Each row was made from one path, in order. Every step used is in the known rows, and no mark comes twice. Write each row's path.
Known rows:
h > b > d > v > p > u > x: [ 5.29 -1.41 -3.08  3.55 -1.64  1.86  0.46 -2.00 -4.77 -3.62 -2.68  2.48
 -1.70 -4.22  2.99 -3.07  0.35  1.40  5.82 -0.50  0.86 -2.65  7.16]
d > b > v: [ 4.13  3.53 -2.55 -1.18  0.03  1.81  2.83 -2.41 -0.74 -1.03 -0.14  2.17
 -1.63  0.42  1.86 -1.48  0.54 -0.04  0.29 -0.36 -0.77 -0.36  3.56]
u > d: [ 2.66 -0.03 -4.92  1.09 -0.38  4.56  4.74 -0.37  0.70 -2.38  0.20  1.51
 -2.68  0.58  1.48 -1.17  3.04  0.99  1.14  0.10  2.03 -1.04  3.41]
x > v: [ 1.65  0.97 -3.09 -1.10  1.35  4.94  4.10 -0.55 -0.81 -0.63  0.03  0.93
 -0.61  0.12  1.73 -0.98  2.40  1.44 -2.73  0.05 -3.14 -3.15  2.28]
u > d > v: [ 2.98  0.88 -5.99  2.60  0.24  3.14  3.48 -1.25 -1.21 -1.59  0.15  2.05
 -3.09 -0.02  1.90 -2.51  3.87  0.85 -1.06  0.21  3.16 -2.23  4.40]
b > v > d: [ 1.50 -0.52 -3.37 -2.37 -0.34  2.80  3.44 -1.07 -2.03  0.08 -2.91  0.62
  0.36 -2.56  3.40 -1.73  0.70  1.03  1.13  0.42 -2.61 -2.45  1.46]
h > b > v > d > x: [ 3.64 -0.31 -2.61 -0.72 -0.66  1.16  1.87 -2.49 -6.54 -1.16 -4.86  1.80
 -1.54 -3.35  2.71 -2.10 -1.76  1.51  2.15 -0.46  0.59 -1.81  2.58]
x > v > d: [ 0.57 -1.12 -3.31 -0.90  1.39  4.62  3.44  0.32 -1.86 -0.28 -1.19  0.14
  0.16 -2.68  2.18 -1.09  3.13  2.22 -1.01  1.00 -3.75 -3.85  1.40]
x > v > d > b: [ 1.86  0.91 -2.65  0.37  1.97  3.38  2.29 -0.14 -1.75 -1.40  0.32  0.88
 -1.26 -2.19  0.95 -1.08  3.87  1.87 -0.05  1.32 -2.30 -2.33  2.45]
v > p > u > d > x: [ 5.07 -1.00 -2.60  4.33 -1.18  3.00  1.91 -1.60 -1.70 -3.84 -2.27  1.52
 -1.23 -2.01  0.07 -0.59  2.28  0.66  6.45  0.20 -0.53 -2.42  2.71]
b > v > p > u: [ 4.20 -0.37 -0.32 -1.33 -1.23  3.10  1.88 -1.87 -1.91 -1.84 -2.95  0.45
  1.89 -1.72  2.26 -0.65 -0.28  0.22  4.41 -1.47 -4.07 -3.10  2.29]
u > d > b: [ 3.93  1.91 -4.46  2.40  0.33  3.53  3.55 -0.75  0.65 -3.26  1.72  2.15
 -3.98  1.06  0.35 -1.19  3.61  0.70  1.87  0.44  3.74  0.44  4.62]
p > d > x > v: [ 2.40 -0.63 -3.73  1.39 -1.04  1.88  3.12 -2.41 -1.60 -0.26 -2.29  0.30
 -1.17 -0.88 -0.43 -0.73  3.65  1.05 -0.61 -0.37 -2.39 -4.64  1.23]
u > v > d: [ 2.27 -0.84 -5.14 -1.03 -0.19  2.94  2.92  0.63 -1.43 -0.26 -0.55  1.08
 -1.72 -3.50  1.69 -2.47  1.27  1.15 -1.25  1.12  0.59 -1.57  3.86]
d > b > v > p: [ 4.29  2.11  0.23 -0.58  0.65  1.61  2.04 -1.23 -2.62 -1.36  0.02  2.29
  0.12 -0.42  1.81 -0.86  0.49 -0.22  1.79 -0.54 -2.60 -1.67  2.18]
h > b > v > p: [ 4.05 -0.36  0.47 -2.00 -0.07  2.56  2.24 -0.94 -5.81 -2.05 -2.03  1.91
  0.30 -0.84  3.10 -1.06 -1.88  0.48  1.49 -2.56 -0.65 -2.47  3.07]
b > d > x: [ 1.45  0.40 -4.10  0.86 -0.22  1.62  4.71 -2.08  0.19 -0.85 -2.47  2.57
 -2.47 -1.39  2.12 -1.83  1.22  0.57  4.04  2.44 -1.27 -1.28  2.32]
d > b > u > x > v > p: [ 5.60  2.32 -3.94  3.61  2.21  3.59  0.96 -0.34 -2.30 -2.41  2.66  3.12
 -1.16 -2.45  2.20 -1.55  1.65  2.91  1.08  1.09 -4.58 -2.54  3.32]
x > v > p > u > d: [ 3.94 -1.90 -1.95  2.47  0.87  4.86  1.67 -0.07 -1.61 -2.54 -0.54  0.17
  0.22 -1.04  1.57  0.15  3.62  2.34  3.16 -0.71 -1.34 -3.32  3.54]
h > b > v: [ 3.99  1.04 -2.28 -2.72 -0.70  2.86  3.19 -2.17 -3.95 -1.69 -2.16  1.73
 -1.39  0.33  2.99 -1.61 -1.97  0.81  0.00 -2.45  1.63 -1.11  4.22]
b > d > x > v > p > u: [ 2.75 -1.40 -1.16  2.10  0.82  1.98  1.57 -1.90 -2.20 -0.99 -3.27  1.13
  0.51 -3.07  2.24 -0.73  1.72  2.01  6.19  1.55 -4.85 -3.65  2.46]
h > b > d > v > p > u: [ 3.65 -1.56 -1.12  1.34 -0.57  1.44  1.11 -2.02 -4.51 -3.62 -3.14  1.55
 -1.14 -2.96  2.49 -2.55  0.65  1.40  7.26 -1.07  2.51 -2.83  6.18]

Which path is each row?
[ 3.46  0.35 -7.04  1.69  0.47  4.46  4.40 -0.82  1.01 -3.16  0.86  1.79
 -3.12 -0.24  2.67 -2.21  1.98  2.84  3.81  0.65  3.08 -0.73  3.83] | b > u > d
[ 3.93 -1.95 -0.33  1.90  0.62  2.11  0.72 -1.98 -5.60 -2.69 -3.85  1.48
 -0.86 -2.88  2.19 -0.70  0.02  2.63  6.79 -0.23 -1.13 -3.04  4.42] | h > b > d > x > v > p > u
[ 3.64 -0.82 -0.62  0.00 -1.40  4.49  2.90 -0.61 -0.50 -3.70 -1.62  0.66
  0.76 -1.87  0.24 -0.69  1.59  0.09  4.97 -0.67 -3.54 -3.60  2.37] | v > p > u
[ 3.28 -0.73 -0.15  1.68 -1.47  1.39  2.87 -0.48 -0.72 -3.52  0.31  0.81
 -0.74 -0.79 -1.52 -0.63  4.03 -0.63  4.15 -0.97 -0.48 -3.53  1.87] | v > p > d > b
[ 2.54 -1.08 -2.09  1.58 -0.25  1.82  2.06 -1.74 -1.28 -1.85 -2.58  1.28
  0.15 -3.01  2.49 -2.42  2.64  0.67  6.65  0.76 -0.99 -3.70  4.24] | b > d > v > p > u
[ 5.32 -0.33 -3.58  2.12  1.38  4.67  1.26  0.03 -5.40 -3.11  0.48  2.77
 -1.08 -2.62  3.42 -1.76 -0.91  3.76  0.87 -0.92 -2.51 -3.12  4.13] | h > b > u > x > v > p
[ 4.85 -1.47 -1.90  1.26 -0.88  3.16  1.62 -1.60 -1.97 -2.14 -2.45  0.61
  0.56 -0.99  2.84 -0.53  1.08  0.99  5.36 -1.37 -0.30 -2.04  3.78] | b > v > p > u > d
[ 4.76 -1.91 -0.13  0.61 -2.38 -0.39  1.33 -2.69 -6.50 -1.91 -4.39  1.25
 -0.38 -1.55  0.89 -0.94 -0.81  0.16  3.59 -2.84  0.49 -3.94  1.94] | h > b > v > p > d > x
[ 1.92 -0.50 -0.45 -0.40  1.69  4.40  3.23  0.65 -2.48 -0.73  0.18  1.19
  0.95 -0.78  1.94 -0.19  2.55  1.16 -1.29 -0.26 -5.35 -4.38  1.03] | x > v > p
[ 4.00  0.71 -4.51 -1.07 -0.10  4.11  3.77 -1.38 -2.35 -4.41 -0.50  2.09
 -2.81 -0.73  2.02 -2.51 -1.09  2.66  3.61 -1.31  3.38 -1.18  4.49] | h > b > u
[ 2.79  0.29 -0.68  1.50  1.73  3.05  2.40 -0.82 -3.82 -0.37 -0.94  2.13
  0.34 -1.56  1.07 -0.43  1.90  0.89 -0.75  0.72 -6.19 -4.57  0.10] | d > x > v > p
[ 5.52  0.48 -3.34  3.41 -1.89  3.49  1.03 -1.71 -2.55 -2.69 -1.45  2.00
 -0.08 -3.88  1.02 -2.53  2.08  0.23  1.70 -0.23 -4.02 -4.34  4.03] | d > v > p > u > x
[ 3.91  1.62 -7.13  1.68  0.81  5.24  2.89 -0.94 -0.57 -1.08  0.83  2.06
 -1.50 -1.92  3.41 -2.34  0.77  3.44 -1.17  1.05 -4.19 -2.68  3.55] | b > u > x > v
[ 1.93 -0.23 -3.86  0.76 -0.42  2.79  3.89 -1.18 -1.89 -1.39 -2.98  1.65
 -1.40 -3.74  0.56 -1.97  1.70  0.54  2.19  1.85 -2.58 -3.04  0.42] | v > d > x
[ 4.64 -0.40 -1.73  3.96 -0.67  2.24  1.02 -0.34 -2.23 -1.97  1.00  1.11
 -0.77 -1.75 -0.21 -0.43  4.41  0.93  0.05 -0.57 -3.78 -4.24  2.98] | u > x > v > p > d > b
[ 0.91  0.61 -4.98  0.38  0.27  1.80  4.03 -1.77 -0.15 -0.10 -1.30  2.12
 -2.04 -1.22  3.16 -3.13  2.66  0.76  1.60  1.46  0.76 -2.29  4.24] | b > d > v
[ 4.03  3.37 -4.88  0.70  0.60  3.14  3.50 -1.58  1.02 -3.76  1.68  2.41
 -2.91 -0.48  0.80 -2.28  1.20  1.66  3.99  0.70  0.97 -0.33  3.70] | d > b > u
[ 2.55  0.53 -1.59  0.72  0.65  2.65  3.04 -0.54 -2.95 -1.32 -0.19  2.19
  0.02 -1.67  1.47 -2.20  2.51 -0.32 -0.43 -0.39 -2.45 -4.71  1.94] | d > v > p
[ 4.72 -0.45 -5.57  1.40 -1.60  1.72  0.99 -1.84 -2.26 -1.44 -3.37  1.02
 -2.00 -5.33  0.22 -2.36  0.27  1.39  2.97  1.25 -0.23 -1.74  4.33] | p > u > v > d > x
[ 2.77 -1.79 -1.09  2.34 -2.18  0.95  3.28 -1.40 -1.84 -2.02 -2.41  1.02
 -0.19 -1.94 -1.07 -0.74  3.00 -0.48  3.71 -0.46 -2.73 -5.07 -0.07] | v > p > d > x
[ 4.13  0.04 -0.63  1.72  0.39  3.45  1.39 -1.88 -3.05 -1.77 -2.42  1.09
  0.82 -2.64  0.27 -0.35  1.65  1.13  2.73  0.00 -5.74 -4.51  1.35] | d > x > v > p > u
[ 2.56 -2.36 -0.61 -0.84 -2.13  1.12  2.95 -1.29 -1.91 -0.52 -2.47  0.19
  1.57 -0.77  1.77 -0.65  1.71 -0.14  2.45 -2.04 -2.74 -4.59  0.92] | b > v > p > d
[ 4.01  1.09 -7.33  3.61  2.27  3.54  2.64 -1.98 -1.52 -1.30 -0.23  2.20
 -3.11 -0.90  2.60 -1.77  2.03  3.93  1.67  1.47  0.78 -1.79  2.78] | b > u > d > x > v
[ 3.89 -0.40 -2.36  2.14 -0.71  1.08  2.54 -1.03 -0.07 -4.14  0.75  1.10
 -1.10 -1.45 -0.49 -1.64  3.22  1.30  6.98 -0.62  0.60 -3.17  2.32] | v > p > d > b > u
[ 2.66 -0.07 -3.36  0.67 -0.37  1.59  3.91 -2.32 -3.06 -2.47 -2.98  2.82
 -3.75 -1.24  2.07 -2.07 -0.80  1.28  4.63  0.63  2.36 -0.58  4.30] | h > b > d > x
[ 4.18  1.12 -7.49  3.72  0.39  2.97  3.79 -2.23 -0.26 -2.79 -0.64  2.68
 -3.68 -1.05  1.88 -2.40  1.53  2.57  4.38  1.58  2.14 -0.93  2.91] | b > u > d > x
